Each row was made from one small tree. Brackets hold a mark, then the marks that hang from it, in the order of their numbers. Every link used is in the known rows. Write each row's tree.
Known rows:
{k_74 {k_610 k_639}}: |   7 |   1 |   0 |  -2 |  -1 | -28 |   4 |  18 | -11 | -21 |  21 |  -2 |   1 |   8 |  -7 | -23 |   7 |  -5 |  -1 |  10 |  27 |
{k_497 {k_610 k_74 k_500 k_639 k_975}}: |   4 | -21 |  15 |  21 |  22 | -10 |   4 |   8 |  29 |   9 |  -1 |  14 |  36 | -16 |  17 | -25 |  20 |  14 |  -3 | -21 |  28 |
{k_975 k_500 {k_610 k_74 k_639}}: |   4 | -24 |  28 |  10 |  11 | -12 | -10 |  10 |  37 |  12 |   4 | -29 |   0 |  13 |  -1 |   9 |  11 |   4 |   6 |  15 |   7 |
{k_610 k_639}: | -17 |  10 |   3 |  -8 |  -2 | -12 |  -5 |  18 | -14 |  -4 |   2 |   8 | -14 |  10 | -13 | -16 |  -5 |   0 | -16 |  11 |  20 |
{k_497 {k_610 {k_74 k_639} {k_975 k_500}}}: |  10 | -11 | -10 |  19 |  26 |   1 |   5 |   5 |  30 |   2 | -11 |   1 |  22 | -17 |  17 |  -7 |   0 |  -6 |   3 | -14 |  -9 |
{k_497 {k_610 {k_975 k_500}}}: | -21 |  -3 | -22 |   3 |  -3 |  -4 |  -6 |  -2 | -18 |  -4 |  -7 |   8 |  -9 | -13 |   5 |  -7 | -19 | -13 |  -8 |  -6 | -11 |
{k_376 {k_610 k_975}}: |   5 |  22 | -33 | -11 | -16 |  -1 |  19 | -14 | -25 |  -4 |  -6 | -10 | -26 |   8 |   2 | -22 | -21 | -18 |  -5 |   2 |  -3 |
{k_500 {k_975 {k_610 {k_74 k_639}}}}: |   8 |   4 |   0 |  -5 |   3 |  -2 | -11 |  23 |  35 |   3 |   1 | -12 |  -2 |  13 | -18 |  20 |   0 | -25 |  -1 |   3 |   4 |
{k_639 {k_975 k_500}}: | -22 |   9 | -13 | -11 |  -9 |  12 | -11 | -21 | -53 |  -4 | -13 |   5 | -25 |   2 |   7 |  14 | -15 |  12 |   0 |  15 | -30 |
{k_500 k_975}: | -23 |  23 | -13 | -26 |  -8 |   4 | -15 |  18 | -33 | -12 |   0 |  17 | -20 |   6 | -28 |   8 | -27 | -22 |  -7 |  15 |   3 |
{k_74 {k_639 {k_975 k_610}}}: |  -6 |   8 | -22 |   0 | -17 |  -2 |  -7 |  -7 |  -1 |   1 | -11 |  -9 | -25 |  10 |   2 |  15 |   7 |  -6 | -21 |  -6 | -22 |
{k_376 {k_610 k_500 k_639}}: |   9 |   3 |  14 |  -3 | -22 |   1 |  11 | -15 |  -4 |  -1 |   3 |  -4 |   1 |   4 |  -7 | -18 |  -2 |  16 |  -1 |   2 |  16 |
{k_975 k_500 {k_610 {k_74 k_639}}}: |  11 | -20 |  11 |  14 |  10 |  -2 |  -4 |   7 |  43 |   4 |  -9 | -32 |  -3 |   4 |  -2 |  19 |   2 |  -6 |  -1 |   5 | -22 |
{k_639 {k_975 {k_610 k_74}}}: |  -1 |  13 | -16 |   1 | -18 |  -8 |  -2 |  -6 | -11 |  14 |   4 | -20 | -24 |  20 |  15 |  13 |  17 |   6 | -13 |  -4 | -14 |
{k_639 {k_975 k_610}}: | -20 |  14 | -26 |  -8 | -33 |  -8 | -10 | -11 | -32 |   6 |   1 | -11 | -41 |  18 |   4 |  15 |   4 |  -3 | -22 |  -1 | -19 |
{k_500 {k_975 k_610}}: | -20 |  10 | -11 | -20 | -21 |  -7 | -22 |  17 |  -8 |  -2 |   7 |  -5 | -29 |  16 | -30 |  21 | -17 | -32 | -12 |  10 |   2 |
{k_497 k_610 {k_639 {k_975 k_500}}}: | -27 |  24 | -15 |   0 | -29 |  21 |  13 | -12 | -42 |  14 |  29 |  27 |  -7 | -20 |  12 |  22 |  -2 |   0 |   4 | -22 | -35 |
{k_376 k_610}: |   4 |  34 | -25 | -14 | -39 |   0 |  15 |  -9 | -31 |  -3 |   8 | -15 | -31 |  15 |  -8 | -13 | -19 |  -8 | -10 |   5 |  -7 |

Write each row's tree:
|   2 |  -3 |  19 |  -6 |  15 |  13 |  -5 |  11 |   2 |  -3 |  -6 |  13 |  17 |  -8 | -13 |   8 |  -7 |   7 |   5 |   4 |   3 | : {k_610 k_74 {k_500 k_975}}
| -17 |   1 |   7 | -17 | -10 | -13 | -24 |  22 |   9 |   1 |  10 |  -1 | -16 |  20 | -29 |  13 |  -5 | -24 |  -5 |  12 |  26 | : {k_500 {k_975 {k_610 k_639}}}
|  15 | -10 |  21 |   1 |  28 |  18 |  -4 |  12 |  30 |  -6 | -16 |  15 |  30 | -14 | -13 |  10 |  -1 |   4 |   6 |  -1 |   0 | : {k_610 {k_74 k_639} {k_500 k_975}}
|  -3 |   9 |  -2 | -10 |  -6 |  -6 | -13 |  22 |  12 |   6 |  10 | -13 | -13 |  17 | -19 |  19 |  -3 | -22 |  -4 |   8 |   6 | : {k_500 {k_975 {k_610 k_74}}}
|   8 |   4 |  19 | -14 | -17 |   8 |   0 | -11 |  -1 |  -2 |   7 |   7 |   9 |   6 | -19 |  -7 |  -8 |   6 |  13 |   9 |  27 | : {k_376 {k_610 {k_500 k_975} k_639}}
|  37 |  10 |   0 |   9 | -10 |  19 |  23 | -31 |  11 |   6 |  -8 | -11 |  14 |   0 |  19 |  -5 |  13 |  27 |  10 | -11 | -15 | : {k_376 {k_610 {k_74 {k_639 k_975}} k_500}}
|   6 | -10 |  28 |  10 |  18 |   4 |   2 |  -8 |   2 |  10 |  -6 |  11 |  23 |  -2 |  19 |  -8 |  26 |  42 |   5 |  -1 |  13 | : {k_610 k_74 k_500 {k_639 k_975}}
|  1 |  5 |  9 | 14 | -1 | -2 | -4 | -4 |  1 | 17 | 14 |  5 | 17 |  4 | 22 | -1 | 22 | 27 |  9 | -5 | 11 | : {k_497 {k_610 k_74 {k_639 {k_975 k_500}}}}
| -18 |   0 |   9 |  -7 |   3 |   4 | -14 | -11 | -30 |   1 |  -8 |   9 |  -9 |   7 |   6 |   2 |  -1 |  20 |   6 |  19 |   2 | : {k_610 {k_639 {k_975 k_500}}}
|   5 | -13 |  41 |  -2 |  30 |   6 |  -8 |  17 |  23 |   2 |  -1 |  17 |  34 |  -3 | -12 |  -2 |   8 |  16 |  13 |   8 |  32 | : {k_610 k_74 {k_500 k_975} k_639}
|  -7 |  -9 |  -9 |   2 |  -9 |   6 | -13 | -18 |   2 |  -1 | -18 | -13 | -19 |   4 |   5 |  24 |   0 |  -2 |  -6 |   3 | -32 | : {k_74 {k_639 {k_975 k_500 k_610}}}
|   7 | -24 |  -9 |   3 |  15 | -15 |   9 |  -4 | -16 | -30 |  -6 |   4 |   9 | -20 |   4 | -21 |  -5 |  -9 |  -1 |  -3 |   2 | : {k_74 {k_610 k_500 k_975}}
|  -2 |  -5 | -11 |  13 |  15 |  -3 |   3 |   4 |   4 |   5 |  -4 |  -1 |   9 | -11 |  16 |  -9 |  -4 |  -4 |   2 |  -9 |  -5 | : {k_497 {k_610 k_74 {k_975 k_500}}}
|   8 | -28 |  26 |  13 |  48 |  -3 |   6 |   6 |  25 |   2 | -19 |  10 |  31 | -14 |  12 | -27 |  12 |  16 |   5 |  -1 |  26 | : {k_610 k_74 k_500 k_639 k_975}
|  -7 |  23 |  -6 |  11 | -12 |  23 |  22 |  -6 | -19 |  23 |  34 |  18 |  11 | -18 |  24 |  20 |  12 |   9 |  15 | -25 | -29 | : {k_497 {k_610 k_74} {k_639 {k_975 k_500}}}
|  19 | -13 |  -6 |   6 |   2 |  -1 |   6 | -17 |  -7 | -26 |  -5 |   8 |  16 | -15 |  10 |  -2 |  14 |  13 |   3 |  -9 | -13 | : {k_74 {k_610 k_500} {k_639 k_975}}
|  18 | -18 |   7 |  -2 |  11 |  -1 |  -3 |   6 |  13 | -33 |   0 |  14 |  26 | -17 | -19 |   3 |  -3 | -12 |   9 |   0 |   4 | : {k_74 {k_610 {k_500 k_975}} k_639}
|  10 |  12 | -13 |  -8 |  -3 |  -8 |  14 | -10 |  -7 |   0 |  -1 |  -7 | -10 |  12 |   3 | -32 |  -8 | -10 |   4 |   6 |  24 | : {k_376 {k_610 k_639 k_975}}
|  -4 |   0 |   0 |  17 |  11 |  13 |  31 |   8 |  10 |  14 |  20 |  28 |  28 | -39 |  17 |  -5 |   9 |  -4 |   1 | -43 | -10 | : {k_497 {k_610 k_74 k_500 k_975} k_639}
| -15 | -24 |  18 |   1 |  -7 | -13 | -19 |   5 |  14 |   3 |   0 | -21 | -18 |  11 | -13 |  11 |  -4 |  -4 |  -5 |  16 |   2 | : {k_975 k_500 {k_610 k_639}}
|  37 |   0 |  -9 |   9 |  21 |  12 |  24 | -18 |  26 |   0 | -18 | -23 |  10 |  -2 |  16 | -14 | -10 |  -5 |  23 |   5 | -12 | : {k_376 {k_610 {k_74 k_639} {k_975 k_500}}}
